Known rows, with every step that occurs
vited -> tipom -> bilenak: [-12 -10 -15   8 -10   7 -11 -14 -19  -3  28 -13  17 -12  10 -17   4   2
  11   1  11 -11   1   9 -12 -10   8]
bilenak -> nemulo -> vited -> tipom: [ -4   0 -10  -6  -4  16 -26 -12 -18   8  20 -22  15   8  -5 -11   2  27
  15   4 -12 -12 -12 -10 -17  -8   4]
nemulo -> goful -> tipom: [  1  -9 -12   5   6   4 -10 -17 -17  -5  20  -6  12 -20  12   0   8  -6
  11   9  18  -4   5  -9 -15   4   0]
vited -> tipom -> zugu -> digep: [-11 -23  -4 -18 -14  16  -8 -15   3 -12  21  -2  33  -5  11 -16   2  10
   7  24  12  -6  -1  13  -8   9   6]
fivog -> tanov -> nemulo -> goful -> tipom -> zugu: [-10 -11  -6  -2   4   1   0 -16 -15  10  24 -13   4 -27   7   3  13  -8
  12  20  23 -11  16  11 -10  11   9]
vited -> tipom -> bilenak -> nemulo -> dazesi: [-14  -6 -18  13   1   9  -9 -15 -11   2  29 -13  10   2   8 -17  12  12
  19  -3  12 -11   0   8 -18 -19  16]
nemulo -> goful: [ -2 -17  -3   8  -9   1 -12 -20 -16  -9  16  -5   3  -7  12  -1   3   1
  11   9   8  -5   0 -13 -20   1   0]
tipom -> zugu -> digep: [ -3 -20  -1 -10 -12  10  -6 -14   4 -17  15   2  39 -10  15 -10  -5   3
  10  30  17 -11  10   4  -5  13   0]
fivog -> dazesi: [ -6 -17   2   8 -16  10 -21 -24   1 -15  11 -10  12 -16  13   4  -2   2
  16  10   0 -18   0  -1 -30  10   5]
bilenak -> nemulo -> dazesi: [ -5  -4  -8  10  -2   7 -14 -16  -5  -6  18 -12   8   2  13  -9   5  16
  18   6   7 -18   2  -7 -23 -10   9]
vited -> tipom -> zugu -> digep -> lokomib: [ -6 -35  -4 -18 -10  15 -14 -16  13 -14  13   5  45  -6  11 -21   7  18
  19  35  16 -10   4  14  -7  14   2]
digep -> vited -> tipom -> bilenak: [ -2 -14 -19   2 -15  12 -12 -20 -15  -3  24  -8  20  -6   2 -13   7   0
   8   4  12  -6  10   8 -11   3  15]
goful -> tipom -> lokomib: [  6  -5  -3  -8  -4   4 -14  -9  -7   2  23  -9  18 -18   9   0  -3  -1
   3  16  20 -20  10   5 -22   3   3]
nemulo -> vited -> tipom: [-11  -2  -5  -9 -11  14 -25 -17 -16   4  18 -17  15   2   2  -9   3  17
  10   6  -4 -15 -10  -7 -14  -1   2]
zugu -> digep: [ -2 -20  -5  -6 -11   8  -8 -10  -1 -21  15   0  34  -8  20 -14  -3   9
  16  20   8 -15   5  -8 -16   9  -9]
tipom -> bilenak -> nemulo: [  4  -5 -16  18  -1   3 -10  -8 -19  -5  23 -17  23  -9   6 -14  -5   8
  20   5   5 -13  10  -5 -13 -14   5]
digep -> vited -> tipom -> bilenak -> nemulo: [  5 -11 -23   6  -7  14 -14 -13 -15   0  25 -15  19   1  -5 -15   5  13
  14   2   2  -3   7   2 -15  -7  16]
tanov -> nemulo -> dazesi: [-19  -9  -8   9  -5  10 -10 -23  -6  -5  26 -12  -1 -10  19 -14   9   7
  25   7   5 -28   4  -1 -25  -6   0]
goful -> tipom: [  1  -1 -11   2   3   6 -14 -12 -13  -8  17 -11  24 -25  16  -4   0  -2
  11  12  16 -15   9  -6 -14   3  -1]
digep -> zugu: [  3 -18 -12  -7  -8  12 -16 -14   0 -10   8 -12  15 -12  12   1  -6   7
  16  10   5 -17  14  -7 -16  13  -5]
goful -> nemulo -> vited -> tipom: [-19  -9 -10 -22  -9  15 -32 -12 -13  10  13 -12  16  10  -1   2   6  23
  10   4  -3 -14 -11  -6 -14  -1   0]
zugu -> digep -> vited -> tipom -> lokomib: [  5 -26  -4 -26 -25  16 -15 -13   7  -4  24   1  19   9   0 -10   6  13
   2  18   9  -9   4  10 -26  15  10]
goful -> nemulo -> vited: [-12  -6  -8 -15  -6   8 -31 -11 -13   5   6  -8  25   6   3  10  -3  16
  14  11   3 -22   3 -17 -10   5  -6]
bilenak -> nemulo -> vited -> tipom -> zugu: [ -6  -2  -5 -11  -7  17 -21 -17 -12  10  19 -20  21   3 -10  -7  -1  18
   7  15   0  -7  -5   6  -5  -1  14]
bilenak -> nemulo -> goful -> tipom -> zugu: [  4  -8 -11   2   8   9  -8 -17 -12   2  21 -10  19 -16   0   2   3  -3
   9  17  20   2   9   4  -7   2  13]

Rows
[-12  -3 -14   5  -7   9 -15 -15 -23   6  25 -14  23  -5   0 -13   2   5
  13   2   7 -13   0   3  -4  -6   5]
nemulo -> vited -> tipom -> bilenak
[  9 -24  -6 -17 -19  17 -10 -22   8 -16  11   6  39  -2   5  -5  -1   1
   6  33  17  -7  20   2  -7  28   8]
tipom -> zugu -> digep -> vited
[  2 -32  -5  -8  -7   7 -13 -12   9 -22   8   7  45  -9  20 -20   2  17
  26  32  13 -17   8  -7 -14  14 -11]
zugu -> digep -> lokomib
[ -1 -15  -8 -12   0  14  -4 -12   2 -12  18   1  46 -20  13  -8  -1  -3
   9  29  25 -10  14   9  -2  17   0]
goful -> tipom -> zugu -> digep
[ -1 -15  -5 -16 -20  18 -17 -25  -2  -3  16  -8  18  -4  -2  -4   4   5
  -3  19  11  -4   8  14 -11  13  21]
digep -> vited -> tipom -> zugu
[  6   3  -7   2  -2   8 -23 -11 -18   3  13 -19  23   4  -3  -5  -8  21
  19  12  -7 -18   1 -22 -13  -2  -2]
bilenak -> nemulo -> vited
[ -4  -7 -19  11  -3   9 -13  -8 -19   0  28 -19  18  -5   3 -19   3  14
  18  -1   1  -7  -1   4 -15 -18  10]
vited -> tipom -> bilenak -> nemulo
[ -1  -2 -20  13   6   3  -6 -12 -21  -4  24  -9  32 -29  14  -9   0 -12
  14   6  25 -14  17   3  -5  -3   2]
goful -> tipom -> bilenak
[ -4 -16 -17  14  -1   6  -8 -14 -22   1  29 -13   4   0  -1 -12  10   9
  17  -4   4   5  -5  -1 -17 -15  11]
vited -> tipom -> bilenak -> nemulo -> goful
[  2 -15 -15  20   0   1  -7 -14 -22  -2  24 -10  10  -3   2  -8   3   2
  19   2   8  -1   5  -9 -14 -12   6]
tipom -> bilenak -> nemulo -> goful
[  5 -19 -21   8  -5  12 -10 -20 -19   1  26  -9   6   6  -8  -9  13   7
  14  -1   5   9   4  -2 -17  -4  17]
digep -> vited -> tipom -> bilenak -> nemulo -> goful
[ -4 -14   2 -13 -20   8 -19 -11  -5   3  26 -13   5  -1   6  -8   1  13
   1  10   6 -15  -5  11 -29  -5   9]
vited -> tipom -> lokomib
[ 10 -25 -13 -15  -6  16  -4 -24   4 -11  15  11  35  -7   0   0   8  -7
   6  29  26   4  20   3  -4  31   9]
nemulo -> goful -> tipom -> zugu -> digep -> vited
[-11  -4  -1 -13 -12  16 -20 -20 -11   7  17 -14  21  -3  -3  -4   0  10
   2  17   7 -11  -4   9  -3   5  12]
nemulo -> vited -> tipom -> zugu
[-20  -9 -19  -7  -6  11 -22 -11 -20  11  21 -10  25   2  -2  -4   6  11
  14   0   9 -13  -1   3  -4  -7   3]
goful -> nemulo -> vited -> tipom -> bilenak
[  0 -33  -1 -13  -8   9 -11 -16  13 -18   8   8  51 -11  14 -15   1  11
  21  41  21 -14  13   6  -5  18  -3]
tipom -> zugu -> digep -> lokomib
[  6   0 -24  16  11   5  -8  -6 -20  -1  26 -16  29 -19   5 -12  -1   0
  20   4  13 -10  14  -2  -8 -12   5]
goful -> tipom -> bilenak -> nemulo
[  0 -15 -10 -12 -19  18 -21 -22  -6  -7  17 -10  11   0   4  -8   8  12
   4   9   1  -7   1  -1 -22  10  13]
digep -> vited -> tipom
[ -2  -9 -20  17   8   1  -1 -16 -24  -1  26  -5  21 -24   9  -5   6 -16
  14   3  27  -4  13   1  -6  -1   4]
nemulo -> goful -> tipom -> bilenak
[ 11 -11  -7  -2   2   3 -10  -9 -11   7  27  -9   8  -8  -1   1   3   3
   9  10  15  -6   5  -1 -25  -3   6]
bilenak -> nemulo -> goful -> tipom -> lokomib
[ -5 -14  -8 -18  -6  20 -13 -11  -1   0  21  -8  38   7  -4 -14   0  21
  13  23   3  -6  -4   5  -4   7   5]
bilenak -> nemulo -> vited -> tipom -> zugu -> digep
[-10  -9  -1 -16 -15  13 -20 -14 -11  17  33 -18   3   2  -6 -12   2  18
  13   9  -7 -24  -8   6 -25  -3   1]
tanov -> nemulo -> vited -> tipom -> lokomib
